Known rows, with every step that occurs
G > J > F > P > R: [  9  23  51  12 -11 -10 -14  -1   4  43   7  25 -15   4  -2 -10 -13  18
  -4 -10  20  42 -18  -3   5  11  -7]
R > P: [ 14 -16   9  -7  16   2   8 -31  -5  -1   4  10  -7  14   1  26  -7  -5
 -10  -6  11 -14   9  -7   9  -1  27]
G > J > F > P > R > Y: [ 11  17  54  10  -9 -14 -18  -9   0  43  12  22 -22  -3   1  -7 -18  20
  -9 -13  21  40 -21  -5   7  10   1]
X > J > G: [ -7  35  28  -1  11   2 -31  18  27  21   9   7  -4  23   5  -8   4  14
  10  28  17 -18 -22   7 -13   6  -5]
X > J > F > P: [ -4  26  25   9 -12 -18 -23   6  23  38  -5   8  -8   9  -4 -10  -3  20
  12  24  12   6 -24  14  21 -13  -8]
G > J > F: [  9  32  68   0 -12  -2 -11  10  11  52   9  22 -12   9  -8 -17  -3   6
  -2   3  19  42 -13  -4  -3  22   6]
P > R > Y > K > B: [  1  -8 -32  11   8 -17 -11 -52 -15 -39   7  -7 -39 -27  36  13 -38  29
  -8 -14   4  -1 -15  18  -2  -5 -18]
R > P > F > J > S: [  5 -12  26  -3 -15 -22  -4 -29  10  -6  11  34 -25  16   1  23 -18   0
  14   0  20 -10   4  -7   7 -11  29]
R > Y > K > B > G > J > F > P: [  0 -11  26  -1  10 -17  -7 -53 -22  19  18  -5 -56   2  24   5 -40  22
 -33 -14  10  19 -20  12  21  -2  17]
G > J > X: [ 13  13  58  -7   3   9 -21  12  -3  33   8  33 -11   6 -17 -15  -8  -3
 -10 -12  21  40 -11  -8  -7  24  10]
G > B: [  5  15  25 -10  12  -7 -11  -3 -15  28   0   7 -17  -5 -18  -2  17  15
   8  16  -7  10 -16 -38   4  12   4]
Y > K > B > G: [-11   4  -9  -1  18  -8   6 -46  -9  -9  -3  -7 -51  21  23   7 -26  13
 -11  -2  -2   4 -13  27  10   1  -3]
X > J > G > B > K: [  2  42  38 -10  16 -12 -36  12  20  19  13  13 -18  23 -13  -5   9  21
  14  37  15  -3 -34 -10  -6  16   1]
F > P > R > Y > K > B: [ -2 -31 -38  19  11 -26  -5 -52 -30 -24   0  -3 -34 -16  24  19 -40  32
 -13 -31   2   9 -17   7  27 -23 -20]
Y > K: [  0  -2 -13  -7 -10  -8  10 -17  -3 -17   1 -13 -35   8  18   6 -23   6
 -19  -1   0   6 -11  11  14   1   5]
J > F > P: [  8   0  44  16 -24  -1   8 -17  13  28 -14   8 -11  -1   0  -5 -12  26
  -3  -1  -2  11  -4   8  16 -19   4]
X > J > F > P > R: [ -3  29  15  14 -13 -20 -26  -1  23  24  -5  10 -11   2   3  -7  -7  26
  17  23  14   3 -28  16  16 -14 -16]
B > G > J > F > P: [  5  42  64  11   5   2 -18  -4   9  52  19  34 -14  38  -5  -1   9  16
   2  -9  24  -2 -25  -4  -8  10  17]
X > J > F: [ -4  39  33   2 -13 -11 -23  11  30  35  -3   6  -6   8  -3 -16   3  14
  15  35  13   2 -22  18   7  -3  -5]
Y > K > B > G > J: [-10  12   0  -3  19 -10   1 -39 -12   1   3   0 -54  25  20   4 -25  10
 -13  -4   4  18 -18  22  10  10  -4]
F > P > R > Y: [  3 -28 -31  21   4 -22 -10 -33 -24 -19   5   3 -16 -19  16  18 -28  29
  -8 -30   4   0 -15  -4  20 -22 -14]
B > G: [ -1  26  20   6  15   7 -10  -7   8  14  13  17  -5  30   1   6  16   7
   6  -3  11 -36 -12  -1 -15   3  15]
R > P > F > J > G: [  8   3  33  -3 -12 -18  -5 -27  15   3  10  27 -24  15   5  22 -22   0
  12  -2  23 -12   8  -6   6  -3  24]
G > B > K > Y: [  6  18   2 -13  14 -30 -18 -21 -11  -7  19  13 -30   1 -27   0  -8  11
   6  16  -8  31 -24 -28   3  14  14]
P > R > Y > K: [  7  -6 -27  11  -1 -15 -13 -39 -11 -40  11  -7 -34 -27  34  13 -34  26
 -11 -14   7  -9 -16  10  -4  -5  -8]
F > J > G > B > K: [ -8  23  63  -6   3 -20  -5   7 -17  16  23  35 -26  24  10   2 -30  14
  28  28  -7  10 -18 -11   1  15   7]
P > F: [  2  14  -6   2 -37 -22 -18  -3  35  -3  -4   2 -19 -14 -12  -4   3   1
  16  -8  19   3   5  -3  -3  -6  -3]

Rows
[ -6  17  19  -1  12  -8   3 -44  -3  11  -1   2 -55  24  21   0 -26  17
 -12   0   4  19 -18  27   9   8  -2]	Y > K > B > G > J > F
[  6  14   6  14   7 -14 -18 -52  -7 -14  12   8 -47 -14  35   7 -35  35
  -6 -12  14   2 -23  18  -9   2 -10]	P > R > Y > K > B > G > J > F
[ -6  45  28  -7  20 -13 -41   6  23  16  20  13 -16  23  -6  -9  -2  19
  13  34  13  -1 -34  -3 -12  12   2]	X > J > G > B > K > Y
[ -7  19  13  11  -4 -28 -26 -26  11  21  -4   1 -34   0  14  -5 -25  32
   5  20  13  10 -31  26  24 -15 -16]	X > J > F > P > R > Y > K > B
[  1   7 -33  -5   4 -32  -9 -26   6 -49  26  10 -18  10 -15   1 -33  -6
  -6  -1  -1  30  -9  14  -2   5  14]	B > K > Y
[  2 -17 -36  22   0 -19  -6 -25 -16 -21  -5   6 -10 -12  10  17 -19  27
   1 -26   2   0 -13  -1  18 -21 -25]	F > P > R
[-10  21   7   3 -44 -39 -17   5  18   6   6  19 -24  -7   0  -3 -21   1
  36   3  13  12  -1   3  10  -7  -9]	P > F > J
[  5  50  69   6   6   7 -18   0  16  50  20  33 -12  36  -4  -5  13  12
   4  -1  24  -6 -22  -2 -18  18  20]	B > G > J > F
[  8  21  61   7 -12  -7 -10   4   4  53   7  24 -14  11  -8 -10  -9  11
  -8  -8  18  46 -17  -6  11  12   1]	G > J > F > P
[ -8  33  27   0 -33 -40 -27  -7  27   0  19  28 -37   4  -1  -5 -30  11
  33   9  13  18 -10  -4  -5   1   2]	P > F > J > G > B > K > Y
[  9   4  30  24 -24  -4   3 -27  15  11 -15  11 -14  -9   9  -1 -17  36
   2  -5   1   5  -7  12  10 -21  -9]	J > F > P > R
[ 18  15  15 -19  10 -27 -11 -12 -14  -1  12  13 -33   1 -36   7   9  15
   9  19  -7  26 -21 -36  12  21  16]	G > B > K
[  6  -5  26  21 -15 -11   4 -52   2   7 -15   2 -37 -12  19   1 -35  41
  -9  -9  -2  13  -9  20  18 -22  -8]	J > F > P > R > Y > K > B
[ -8  30  40   2 -35 -29 -23   4  24  16   8  24 -33   1   1  -5 -16  14
  35  10  15   5  -7 -10  -3   1  -3]	P > F > J > G > B
[  6   2  34  24 -11  -9   0 -54   5  11 -10   8 -40  -3  21   4 -30  42
  -7 -10   3   3 -15  21  12 -22  -3]	J > F > P > R > Y > K > B > G
[ 11  -2  28  20 -25 -10   4 -39   8   7  -8   4 -31 -13  18   2 -32  40
 -11  -9   1   6 -12  13  16 -22   0]	J > F > P > R > Y > K
[  8  10  26  -6  -6 -32 -13 -40  13  -5  20  31 -36  16  -4  22 -31   4
  13   2  19   3   0 -12   6   3  31]	R > P > F > J > G > B > K > Y
[  5  14  45   9  -2 -17 -13 -26  -8  37   7  17 -38  -1   9  -7 -30  24
 -14 -14  18  50 -23   7  14  10  -7]	G > J > F > P > R > Y > K > B
[ 16   6  36 -10  -9 -29  -8 -33  10   0  15  32 -37  17  -9  25 -20   6
  16   4  22   0   0 -19  12   6  32]	R > P > F > J > G > B > K
[  8  23  51  -6  20   5 -17 -14  13   0  18  16 -25  19  -5  -3  -5  26
  -3  12  -1   1 -17 -22 -26  18  20]	J > G > B > K > Y
[ -9   1  50   0 -11  -8  -3  10 -21  12   6  39 -14   7  10  -4 -42  -1
  22  10  -5  16  -5  14  11  -3   3]	F > J > X
[ 15  19  60 -10  16   9 -11  -7  10   5  12  16 -26  19 -12   2   6  28
   0  15   2  -4 -15 -27 -21  22  20]	J > G > B > K
